Each row comes from the steps of one path. Every step used is in the known rows, and no mark comes twice. Write the path behind each row, first mark first.
Known rows:
fasit, gibop, bisu: [ -4.8   4.3 -15.4  13.0   8.4   0.3 -16.9 -20.7   3.1   6.1 -38.2   3.8
  -4.2  24.2  28.1  22.0 -22.0 -33.7  11.2  -1.1]
gibop, remet, kunes, tokop: [-11.9 -11.4  -5.6  32.1   5.2   1.4 -17.3 -11.1   3.5  12.9  -6.2   4.3
  11.3 -12.8 -19.5 -23.9 -20.4 -32.2   6.7   7.4]
remet, kunes, fasit, gibop: [  1.9  33.7 -24.2  19.7  26.7  13.0 -11.1 -17.5  20.6   8.7  -8.6   9.8
  -3.7  10.0   9.9  12.8 -19.3 -34.5   0.4   1.6]
remet, kunes, fasit: [-12.6   5.3 -19.7  19.6  16.6  -5.0 -16.2 -21.0  12.1   3.3  13.0  20.6
   5.7  -3.7 -15.7  -1.7 -28.5 -26.5   4.6   3.5]
gibop, fasit: [-22.1 -24.3 -10.7   1.0  15.4  -2.5 -17.2 -15.0  -2.5  20.8 -31.9  40.1
 -28.2   6.9   9.7 -10.3  -9.1 -41.7   5.0  -4.7]
kunes, tokop: [-33.1 -15.8  -3.6  33.5   0.4   0.5 -12.8 -10.9  -1.0  19.7 -18.4  17.4
  -7.0   2.4 -32.4 -11.1  -7.7 -38.1  12.6   7.5]
vesun, gibop: [-33.5  -8.1  -7.0  21.0   6.5   6.6  -6.6 -14.6  11.8  14.3 -36.6  -5.5
 -36.0  -6.8   3.8  27.7  -0.8 -39.5   2.0 -10.1]
zeletin, fasit, gibop, bisu, kunes: [-49.0  -2.8 -13.8  -2.4  -1.7  -3.5  -8.4 -14.3  -0.1  10.0  -9.9   3.3
  -5.1  26.9  42.5   8.9 -12.3 -42.4  16.7  -8.3]
kunes, fasit: [-27.8 -10.9 -10.6  17.1   9.5  -7.8 -14.5 -18.4   8.8  11.8   5.2  33.3
  -9.6  11.0 -22.0  -2.2 -23.3 -30.0   6.5   3.9]
zeletin, fasit, gibop: [-14.5  20.1 -17.6  19.6  25.4  16.0  -5.2  -6.4  22.0  16.9 -33.1  11.0
 -21.2   8.2  25.5  21.0 -13.6 -42.3   4.1 -10.8]
vesun, gibop, tokop: [  0.0  -9.1   1.7  19.5   7.7 -10.0 -10.6 -12.3   0.9   0.2 -29.8   4.6
 -48.1  16.8  14.2   4.9 -18.6 -32.8  -1.4 -10.7]
fasit, gibop, vesun: [ 15.0  -6.4  -3.3   6.3  21.7   1.9  -8.6 -16.6  -6.5  15.3 -44.1  19.8
 -30.4  23.1  11.1  23.0 -11.4 -40.6   5.1   2.2]
fasit, gibop, remet: [  5.4  -6.7  -5.9   7.0  17.1   9.5 -17.7  -6.7  14.8  17.4 -21.0   7.9
 -22.0  13.1  19.0  -7.5 -21.5 -38.5  -2.3   0.4]
gibop, bisu, zeletin, remet: [-15.2 -36.2   1.1  25.7 -13.7  -2.3  -6.4 -17.7   1.3  16.0  -7.2   8.9
 -15.1  15.8 -13.3  18.0 -11.2 -40.9  27.3 -12.3]
gibop, vesun: [  3.9 -28.3   1.0   4.9  13.4  -9.1 -11.7 -17.1 -14.0  13.0 -35.8  25.7
 -31.3  14.4  -5.3  16.2 -13.7 -38.3   9.2   2.5]
zeletin, bisu, kunes: [-73.3 -13.5 -23.1  -4.4  -1.2  12.2 -10.0 -14.5  -0.9  15.5  15.1  15.3
 -18.9  37.7  18.4   7.4  -3.3 -46.9  23.4  -9.0]
remet, kunes: [  4.8  18.2 -28.0  16.0  22.1   7.5 -17.3 -16.2   9.1  -2.3  -9.4  -4.6
  -9.4 -19.6  -0.5  11.4 -16.9 -35.9   6.6  -1.2]
gibop, bisu: [-15.9 -17.3 -11.0  11.5   0.3 -10.5 -20.1 -21.4  -4.5   3.7 -30.3   9.6
  -6.7  14.7  11.5  14.2 -24.2 -31.3  15.0  -0.4]
fasit, gibop: [ -1.6  26.1 -21.6  14.7  24.3  18.9 -10.1 -11.7  15.2  13.6 -32.2   5.0
 -28.9  15.0  13.6  21.8  -6.0 -44.2   4.1  -0.9]
vesun, gibop, remet, kunes, fasit: [-12.9  -7.0  -9.9  18.7  12.6  -6.0 -16.4 -19.3  15.4   7.1  11.5  13.8
   7.5  -6.2  -4.4  -9.5 -32.8 -24.2  -2.0   0.4]
bisu, zeletin, fasit: [-58.0 -24.3  -0.2   8.4   6.0  -2.6  -5.6  -2.7  11.2  13.7 -12.9  30.8
 -24.8  -3.4  -6.2  21.3 -10.2 -44.0  17.1 -14.9]

Which path is each row?
[ 21.6   9.8  -3.8  21.3  13.9  -5.5  -9.7 -14.3   6.7  -0.7  -1.9  15.6
 -25.6  31.9  12.0  -2.7 -28.2 -31.8   3.6  -6.5]  bisu, zeletin, remet, kunes, fasit, gibop, tokop
[ -9.9   1.5 -13.1  15.3   7.2  -5.6 -16.6 -23.6   5.4   6.8 -24.4  13.3
   6.0  28.3  22.2  14.5 -29.0 -28.6   9.7   1.0]  kunes, fasit, gibop, bisu
[ 24.9  19.5 -10.6  18.3  22.2  -5.6 -13.7 -14.3   6.8  -3.6  -9.8  15.5
 -25.6  28.8  18.0  -6.2 -31.6 -29.1  -2.7  -2.3]  remet, kunes, fasit, gibop, tokop
[ -7.0  -6.1 -12.9  16.0  14.6  -6.6 -19.2 -18.5  13.0   5.5  17.3  20.2
   9.5  -3.5  -9.3 -14.8 -35.9 -24.5   0.5   4.0]  gibop, remet, kunes, fasit
[-12.5  -4.0  -5.6  35.0  10.0   5.2 -13.3  -8.0  10.8  16.0 -10.5   4.2
  15.1 -11.3  -5.8 -20.4 -23.3 -32.5   4.9   2.4]  zeletin, fasit, gibop, remet, kunes, tokop
[-57.3 -15.5  -1.7  23.8  -9.6  -4.6  -7.5 -11.3  -3.0  20.0 -10.5  10.8
  11.4  18.7   6.7 -13.3 -11.5 -38.8  17.5   0.4]  zeletin, fasit, gibop, bisu, kunes, tokop
[-58.2 -16.5  -8.5  -1.5 -10.7  -8.1  -9.0 -18.2  -4.8   8.8 -11.1  -4.9
 -12.4  20.2  32.1  12.4  -6.3 -40.7  15.6  -8.1]  vesun, gibop, bisu, kunes
[  5.8  10.6  -6.2  11.7  14.8  -7.9 -11.2 -12.7   2.9   1.0  -5.4  20.0
 -31.9  41.5  21.9  -8.9 -26.0 -33.4   0.3  -3.1]  bisu, kunes, fasit, gibop, tokop
[ -8.6  21.9 -18.4  18.0  22.2  11.0 -10.1 -15.7  18.0  14.7 -13.7  18.7
 -13.8  21.1   5.1  12.4 -15.4 -36.8   1.7   1.9]  kunes, fasit, gibop
[-11.9 -11.1 -11.1  25.8   2.1  -9.0 -12.6 -24.5   9.5   5.4  19.2  18.1
  15.4   3.5 -14.8   1.3 -31.3 -25.8  13.6  -2.5]  gibop, bisu, zeletin, remet, kunes, fasit
[-39.3 -12.3  -1.6  -2.7  -1.4  -1.9 -13.7 -14.2  -1.4   5.4 -18.8  18.9
 -21.9  23.1  -3.1  34.0  -3.6 -44.4  21.0  -1.9]  fasit, gibop, bisu, zeletin
[-14.7 -15.7   1.7   4.4  14.1   7.1 -13.2  -1.7  17.9  18.7 -16.7  16.2
 -19.3   9.5  20.7  -2.9 -21.9 -40.2   1.3  -6.9]  bisu, zeletin, fasit, gibop, remet
[-51.1 -17.9  -8.5   4.8  -4.7 -17.1 -13.2 -21.8  -0.6   9.6  17.5  26.9
   5.2  26.9   2.9  -7.2 -24.3 -30.5  13.1   1.9]  gibop, bisu, kunes, fasit
[ 20.2  17.6 -21.5  12.0  25.7  12.0 -19.1 -12.1  16.5   2.6  -9.7  -9.2
  -3.3 -12.0  20.0  -1.5 -25.4 -34.4  -1.6  -0.7]  fasit, gibop, remet, kunes
[-13.7   0.2 -13.0  16.2   9.5  -1.4 -13.3 -16.9   8.4   8.2 -38.2   8.0
   0.7  19.5  36.8  20.8 -27.4 -32.4  11.2  -7.7]  zeletin, fasit, gibop, bisu
[-55.2 -29.3   5.5   0.2  -9.9  -8.2 -11.9 -15.6  -2.7   5.8 -21.1  13.8
 -25.8  12.6  -7.4  37.2  -1.3 -42.1  19.9  -6.5]  vesun, gibop, bisu, zeletin
[-71.9 -21.9  -9.0  21.7  -9.2   6.8  -9.2 -12.2  -4.8  23.7   7.4  18.5
   0.0  26.2 -12.5 -13.8  -3.8 -42.2  22.4   1.3]  zeletin, bisu, kunes, tokop
[ -2.2   9.1 -17.6  16.3  10.3  -4.1 -17.3 -24.7   7.0   2.5 -21.4   7.1
  12.7  21.0  24.7  14.2 -31.6 -27.0   8.6   0.8]  remet, kunes, fasit, gibop, bisu
